Every row comes from one small tree of marks. The marks that hang from a mark follow it in brackets, in alphabetical order. Every link used is in the known rows. Which tree was each row made from?
Known rows
damu(vose): -.01 -.22 -.02 -.22 -.05  .25  .08 -.16 -.12  .14 -.01 -.08 -.07  .10 -.03 -.07  .01  .13 -.03 -.16  .02  .08  .05  .10  .00  .08 -.06 -.02 -.14 -.14 -.10 -.22
vose(nomi(fari(damu))): -.03 -.12  .04 -.07 -.01  .12  .22 -.15 -.01 -.15  .09  .15  .05 -.10  .11  .07  .02 -.01  .38  .26 -.02  .02  .13  .00  .11 -.30  .00  .08  .26 -.23 -.12  .02
nomi(fari vose):  .00 -.05 -.24  .23  .01  .15  .13 -.20 -.10  .06  .01  .19  .05 -.10 -.02 -.13  .07 -.08  .11  .31 -.06 -.09  .03 -.01  .06 -.17 -.11 -.15 -.07  .15  .03  .20
nomi(fari taroke): -.04  .03 -.49  .23  .02  .06  .07 -.11  .07  .04 -.10  .25  .01 -.01 -.05 -.13 -.02 -.16  .25  .30  .01 -.06  .03  .26 -.10 -.17 -.16 -.02 -.34 -.07 -.04  .05
fari(nomi(taroke(damu sasul) vose)):  .01 -.06 -.01  .19 -.02 -.10 -.06 -.22  .15 -.06 -.02  .18 -.09  .02 -.04 -.03  .11  .00 -.06  .07  .06 -.17  .06  .16 -.15 -.02 -.03 -.15  .20  .10 -.02 -.25
damu(fari(nomi(vose))):  .01 -.12  .22  .01  .09 -.04  .08 -.15 -.02  .07 -.03 -.20  .03  .05 -.12 -.14 -.02  .10  .48  .02  .00 -.23  .15  .01 -.06  .25  .15 -.02  .18  .25 -.11 -.13
fari(nomi): -.05 -.11  .06  .00 -.06 -.03  .14 -.22  .00 -.10  .02 -.15 -.07  .08  .00  .07  .03  .15  .22 -.15  .10 -.14  .20  .01  .05  .07  .02 -.02  .16 -.02 -.09 -.23
damu(vose(nomi(fari))):  .00 -.28  .16 -.20  .00  .31  .21 -.16 -.09  .05  .08  .11 -.08 -.04 -.07 -.07 -.01  .10  .22  .05 -.02  .11  .08  .03 -.06 -.06  .01  .01  .03 -.23 -.15 -.18
damu(fari taroke vose):  .00 -.32  .21 -.36  .16  .15  .05  .14 -.23  .20 -.04 -.28 -.14  .02 -.06 -.27 -.08  .18  .44 -.10  .02  .03  .04 -.06 -.11  .60  .17  .11 -.36  .18 -.10 -.08
damu(fari(nomi) taroke): -.05 -.19  .17 -.16  .14 -.10  .11  .10 -.12 -.01 -.04 -.35 -.09  .00  .00 -.13 -.05  .15  .62 -.08  .07 -.16  .15 -.09 -.04  .53  .20  .13 -.13  .31 -.07 -.03
taroke(damu sasul tomoko):  .06  .34 -.25  .15 -.10  .00 -.11  .13  .07 -.11  .06  .05  .15  .01  .09  .34 -.11 -.14 -.44 -.39 -.01  .07 -.26 -.07 -.07 -.36 -.09  .17  .14  .05  .17  .17
fari(damu): -.05 -.04 -.05 -.12 -.10  .02 -.03 -.18 -.01 -.08 -.06 -.13  .12  .11  .22  .06  .10  .06  .00  .03  .04 -.02  .14  .07  .25 -.08 -.02  .02  .10 -.19 -.05  .00
fari(damu(taroke) nomi): -.08 -.18  .34 -.14 -.02 -.15  .03 -.13 -.04 -.25  .01 -.24 -.07  .08  .21  .00  .14  .23  .24  .03  .13 -.08  .28 -.07  .17  .26  .19 -.02  .11 -.14 -.05 -.09
sasul(taroke(nomi(fari vose) tomoko)): -.03  .15  .14  .19 -.03 -.17 -.08  .16  .01  .02  .02 -.08  .06 -.05 -.02  .01  .00 -.02 -.32 -.01 -.07  .11 -.09 -.25  .15  .11  .01 -.10 -.13  .00  .10  .10
taroke(nomi(fari)): -.04  .16 -.25 -.03  .00  .06  .22  .15  .00  .00  .04 -.01 -.01 -.08 -.05  .16 -.04 -.11  .22  .05 -.04  .06  .07 -.04  .20 -.27 -.17 -.01  .08 -.17  .03  .20
vose(nomi(taroke(sasul))): -.01 -.09 -.21 -.12 -.07 -.04  .10 -.10  .07 -.08  .00  .23 -.05 -.06  .01  .07 -.03 -.06 -.02  .19  .03  .02 -.01  .17 -.08 -.18 -.13  .08  .19 -.06 -.15 -.16
taroke(damu(vose) sasul):  .05  .01 -.28 -.01 -.04  .27 -.03 -.01  .09  .01  .05  .09  .07  .06  .10  .16  .00 -.13 -.13 -.33  .00  .13 -.14  .13 -.12 -.24 -.16  .10  .14 -.11  .05 -.13
taroke(nomi sasul):  .01  .24 -.31 -.10 -.08 -.02  .17  .24  .07 -.08  .06 -.11  .05 -.02 -.02  .29 -.08 -.13 -.17 -.07  .00  .17 -.09  .02  .12 -.22 -.24  .04  .28 -.11  .06  .17
damu(fari):  .00 -.03 -.11 -.09  .05  .07  .07 -.05 -.04  .14 -.07 -.25  .11  .07 -.03 -.06 -.09  .01  .46 -.07 -.02 -.13  .06  .06  .01  .15  .02  .12  .02  .18 -.10 -.04
sasul(taroke(nomi)): -.07  .01 -.10 -.01 -.06 -.12 -.04  .09  .07  .03 -.01 -.20  .03  .04  .09  .05  .03 -.03 -.17 -.17 -.01  .11  .02 -.09  .23  .19 -.12 -.02 -.07 -.06 -.01 -.14
taroke(damu(vose) tomoko):  .05  .07  .07 -.05 -.06  .13 -.16  .00 -.04  .07  .04  .07 -.01  .03  .01  .15 -.06  .03 -.30 -.45 -.03  .03 -.12 -.11 -.05 -.21  .03  .10 -.06 -.06  .06 -.06
nomi(taroke(sasul tomoko) vose):  .05  .13 -.20  .21 -.08 -.21 -.17 -.07  .02  .04 -.09  .26 -.01 -.01 -.11 -.09  .01 -.07 -.66  .27  .00 -.02 -.22  .15 -.16 -.05 -.11 -.17 -.14  .25  .06  .11

Write each row's tree
-.05 -.05 -.10 -.16 -.05 -.05 -.01  .02 -.08 -.17 -.04 -.18  .06  .05  .29  .05  .08  .06 -.03  .06  .08  .08  .06  .00  .20  .12 -.02  .07 -.04 -.08  .02  .13
fari(damu(taroke(sasul)))
 .04  .49 -.07  .14 -.05 -.09  .19  .38  .02 -.16  .12 -.04  .12 -.08 -.13  .33 -.19 -.13 -.28 -.02 -.04  .20 -.22 -.15  .00 -.35 -.09  .06  .14 -.13  .20  .51
taroke(nomi(fari) sasul tomoko)
 .02 -.05  .13  .09  .09 -.09  .03 -.12  .06  .06 -.06 -.09  .02  .06 -.15 -.17 -.03  .04  .34  .14  .02 -.21  .08  .15 -.18  .24  .11 -.04  .12  .24 -.10 -.15
damu(fari(nomi(taroke(sasul) vose)))
-.01 -.01  .08 -.16  .10 -.13  .00  .24 -.22  .06 -.06 -.33 -.02 -.04  .00 -.07 -.16  .11  .25 -.13  .02 -.06 -.04 -.19 -.02  .43  .17  .20 -.32  .37  .00  .21
damu(fari taroke(tomoko))
 .10  .35  .09 -.07 -.04  .02 -.06  .37  .09 -.05  .14  .07  .02 -.04 -.08  .36 -.14 -.12 -.51 -.40 -.06  .23 -.27 -.14 -.07 -.38 -.06  .09  .26 -.21  .19  .16
taroke(damu(vose) nomi sasul tomoko)
-.03 -.13  .35  .07 -.03 -.20 -.12 -.32  .11 -.13 -.06  .06 -.04  .09  .05 -.15  .22  .15 -.07  .32  .08 -.19  .23  .15  .05  .08  .14 -.22  .21 -.13 -.09 -.21
fari(damu nomi(taroke vose))
-.05  .05  .13 -.24 -.05 -.18 -.05  .16 -.11 -.14 -.01 -.21  .00  .00  .19  .12  .04  .10 -.17 -.02  .04  .07  .07 -.15  .28  .08  .07  .05 -.05 -.13  .05  .22
fari(damu(taroke(nomi tomoko)))
 .03 -.18  .51 -.10  .12  .05  .01 -.09  .00  .16 -.03 -.17 -.09  .13 -.27 -.26 -.08  .20  .34 -.04  .02 -.10  .10  .12 -.29  .39  .26 -.01 -.07 -.02 -.16 -.28
damu(fari(nomi(taroke(tomoko))) vose)
 .03 -.07 -.27  .11  .05 -.05 -.26 -.17  .11  .21 -.15  .34 -.05 -.02 -.05 -.20  .09 -.15 -.11  .20 -.05 -.19 -.04  .21 -.12 -.06 -.09 -.11 -.06  .27 -.04 -.18
nomi(taroke(damu(fari)) vose)
 .05 -.08  .33 -.22  .13  .04  .03  .30 -.23  .10  .01 -.32 -.05  .01 -.11 -.16 -.17  .16  .09 -.14  .02  .14 -.16 -.14 -.24  .53  .23  .15 -.35  .21  .02  .13
damu(fari taroke(sasul tomoko) vose)
 .06  .22 -.20  .03  .05  .27  .13  .29  .17 -.03  .14  .19  .04 -.07 -.03  .24 -.05 -.25  .06 -.14 -.07  .22 -.11  .02 -.06 -.44 -.18  .05  .24 -.32  .13  .12
taroke(damu(vose) nomi(fari) sasul)
 .06 -.04 -.16 -.09 -.03  .27  .03 -.02  .11 -.04  .10  .20  .03  .00  .10  .19  .00 -.11 -.05 -.24 -.01  .15 -.13  .10 -.14 -.30 -.13  .13  .28 -.15  .00 -.17
taroke(damu(vose(nomi)) sasul)
 .02 -.18  .29 -.32 -.01  .03  .11  .20 -.22 -.08  .11 -.06 -.19 -.09  .00  .02 -.10  .19 -.21 -.09  .05  .25 -.15 -.18 -.14  .25  .10  .10 -.17  .00  .00  .05
damu(taroke(sasul tomoko) vose(nomi))
-.01 -.05 -.08  .18  .04  .08  .07 -.08 -.10 -.07  .02  .13  .08 -.11  .13 -.13  .14 -.05  .06  .45 -.03  .00  .03 -.05  .10 -.05 -.01 -.14 -.07  .06  .09  .31
nomi(fari(damu(taroke(sasul))) vose)
-.01 -.09  .27 -.39  .01 -.02  .05  .31 -.25  .06  .04 -.18 -.25 -.06 -.08  .01 -.08  .19 -.25 -.22  .02  .20 -.06 -.24  .04  .30  .07  .02 -.32 -.05  .04  .10
damu(taroke(nomi tomoko) vose)
-.03 -.15  .43  .03 -.05 -.11 -.02 -.33  .02 -.16  .01 -.08  .01  .09  .11 -.05  .21  .20  .04  .17  .06 -.16  .26 -.01  .15  .07  .18 -.17  .34 -.09 -.06 -.14
fari(damu nomi(vose))
 .04  .08 -.49  .43  .05  .09 -.08 -.10  .16  .04 -.05  .53  .04 -.11 -.03 -.13  .09 -.30 -.11  .42 -.06 -.06 -.13  .24 -.22 -.34 -.20 -.13 -.11  .12  .10  .12
nomi(fari taroke(damu sasul) vose)
 .00 -.05  .19  .15 -.05 -.23 -.05 -.23  .02 -.04 -.04  .08 -.13  .03 -.14 -.09  .06  .13 -.18  .11  .06 -.19  .08  .06 -.10  .10  .08 -.18  .05  .14 -.04 -.18
fari(nomi(taroke(tomoko) vose))
-.01  .09 -.15  .01  .02  .04  .17  .08 -.02  .04  .03  .10 -.03 -.13 -.09  .06  .02 -.11  .04  .20 -.08  .00  .05 -.08  .18 -.24 -.15 -.13  .13 -.02  .04  .24
taroke(nomi(fari vose))
-.04 -.15 -.07  .05 -.04  .10 -.18 -.06  .09  .10 -.02 -.06  .05  .09  .16 -.04  .08 -.02 -.12 -.33 -.01  .09 -.01 -.02  .07  .18 -.06  .02 -.17 -.06 -.02 -.35
sasul(taroke(damu(vose)))
-.01 -.02 -.17  .28  .04  .00 -.09 -.22  .07  .02 -.11  .38  .03 -.05  .00 -.27  .15 -.12 -.04  .66 -.04 -.10  .05  .22 -.02 -.15 -.06 -.24 -.17 -.04  .00  .13
nomi(fari(damu) taroke vose)
 .05  .17  .21  .08  .03 -.06 -.13  .04  .05  .00  .02 -.07  .06  .03 -.02  .15 -.11  .01  .11 -.40 -.03 -.17 -.04 -.15 -.07 -.11  .18  .17  .16  .13  .04 -.02
taroke(damu(fari(nomi)) tomoko)
-.04  .05 -.04  .02  .04 -.05 -.14  .17  .17  .08 -.01 -.13  .08  .02  .09  .05  .02 -.11  .08 -.28 -.05  .05  .00 -.09  .15  .13 -.05  .06  .03  .00  .01 -.21
sasul(taroke(damu(fari) nomi))
 .01 -.03  .16  .18 -.03 -.19 -.12 -.22  .08 -.04 -.02  .17 -.13  .01 -.09 -.04  .07  .06 -.18  .01  .04 -.21  .06  .04 -.11 -.01  .07 -.15  .10  .12 -.02 -.22
fari(nomi(taroke(damu tomoko) vose))
 .00  .00 -.41  .03  .03 -.03 -.17 -.07  .14  .13 -.14  .20 -.01  .05  .00 -.06 -.01 -.15  .14 -.04  .00 -.13  .00  .27 -.10 -.09 -.12  .08 -.12  .06 -.08 -.22
nomi(taroke(damu(fari)))
-.01 -.04 -.36  .32  .03  .03 -.01 -.20  .02  .11 -.09  .41 -.02 -.09 -.11 -.27  .09 -.15 -.01  .54 -.04 -.12 -.01  .21 -.10 -.14 -.14 -.21 -.26  .13  .00  .09
nomi(fari taroke vose)
 .07  .44  .01  .20 -.03 -.12  .12  .33 -.02 -.11  .13  .06  .08 -.15 -.16  .23 -.12 -.13 -.45  .15 -.08  .15 -.25 -.20  .00 -.33 -.08 -.07  .19  .02  .22  .54
taroke(nomi(fari vose) sasul tomoko)
-.04 -.24  .17 -.31 -.02  .08 -.04 -.06 -.15 -.03 -.03 -.17 -.05  .08  .20 -.09  .11  .19 -.01  .01  .06  .10  .13 -.01  .18  .25  .09  .01 -.16 -.20 -.05 -.02
fari(damu(taroke vose))
 .04 -.12 -.04 -.13  .08  .26 -.08 -.05  .04  .19 -.02  .01  .03  .06  .02 -.03 -.02 -.05  .30 -.33 -.04 -.06  .02  .07 -.07 -.05  .01  .13  .05 -.01 -.06 -.24
taroke(damu(fari vose))
 .04  .45 -.06 -.02 -.11 -.19  .09  .36  .00 -.13  .09 -.13  .06 -.02 -.10  .37 -.18 -.07 -.49 -.18 -.01  .18 -.23 -.15  .05 -.25 -.11  .06  .21 -.07  .16  .37
taroke(nomi sasul tomoko)
-.05  .04 -.30  .21  .02  .02  .00 -.14  .11 -.05 -.10  .22  .08  .02  .05 -.15  .05 -.12  .21  .42  .02 -.04  .10  .28  .00 -.19 -.08 -.04 -.23 -.24 -.04  .10
nomi(fari(damu) taroke)
 .02 -.03  .24  .08  .08 -.14 -.03 -.11  .02  .08 -.06 -.11  .00  .05 -.18 -.18 -.05  .09  .28  .09  .01 -.24  .08  .07 -.16  .25  .18 -.03  .07  .25 -.09 -.11
damu(fari(nomi(taroke(tomoko) vose)))
-.02 -.15  .02  .04  .03  .09 -.18 -.02  .10  .15 -.03 -.13  .08  .09  .11 -.11  .04 -.03  .09 -.31 -.03  .04 -.01 -.02  .01  .29  .03  .06 -.14  .00 -.04 -.34
sasul(taroke(damu(fari vose)))
-.02 -.20  .43 -.34 -.03  .00 -.03  .01 -.16 -.10  .04 -.10 -.07  .01  .16 -.04  .06  .22 -.11  .05  .04  .13  .08 -.12  .12  .18  .19  .05 -.05 -.23 -.06  .02
fari(damu(taroke(tomoko) vose(nomi)))
 .03  .29  .11  .08 -.02 -.12  .07  .21 -.08  .00  .07  .07 -.01 -.15 -.17  .14 -.08 -.05 -.27  .10 -.10  .03 -.10 -.26  .13 -.28 -.01 -.10  .07  .01  .14  .41
taroke(nomi(fari vose) tomoko)
-.03  .06 -.03  .17 -.08 -.10 -.23  .03  .07  .01 -.02 -.09  .11  .06  .16  .08  .01 -.04 -.31 -.39 -.02  .06 -.11 -.16  .08  .09  .00  .08 -.17  .05  .06 -.16
sasul(taroke(damu tomoko))
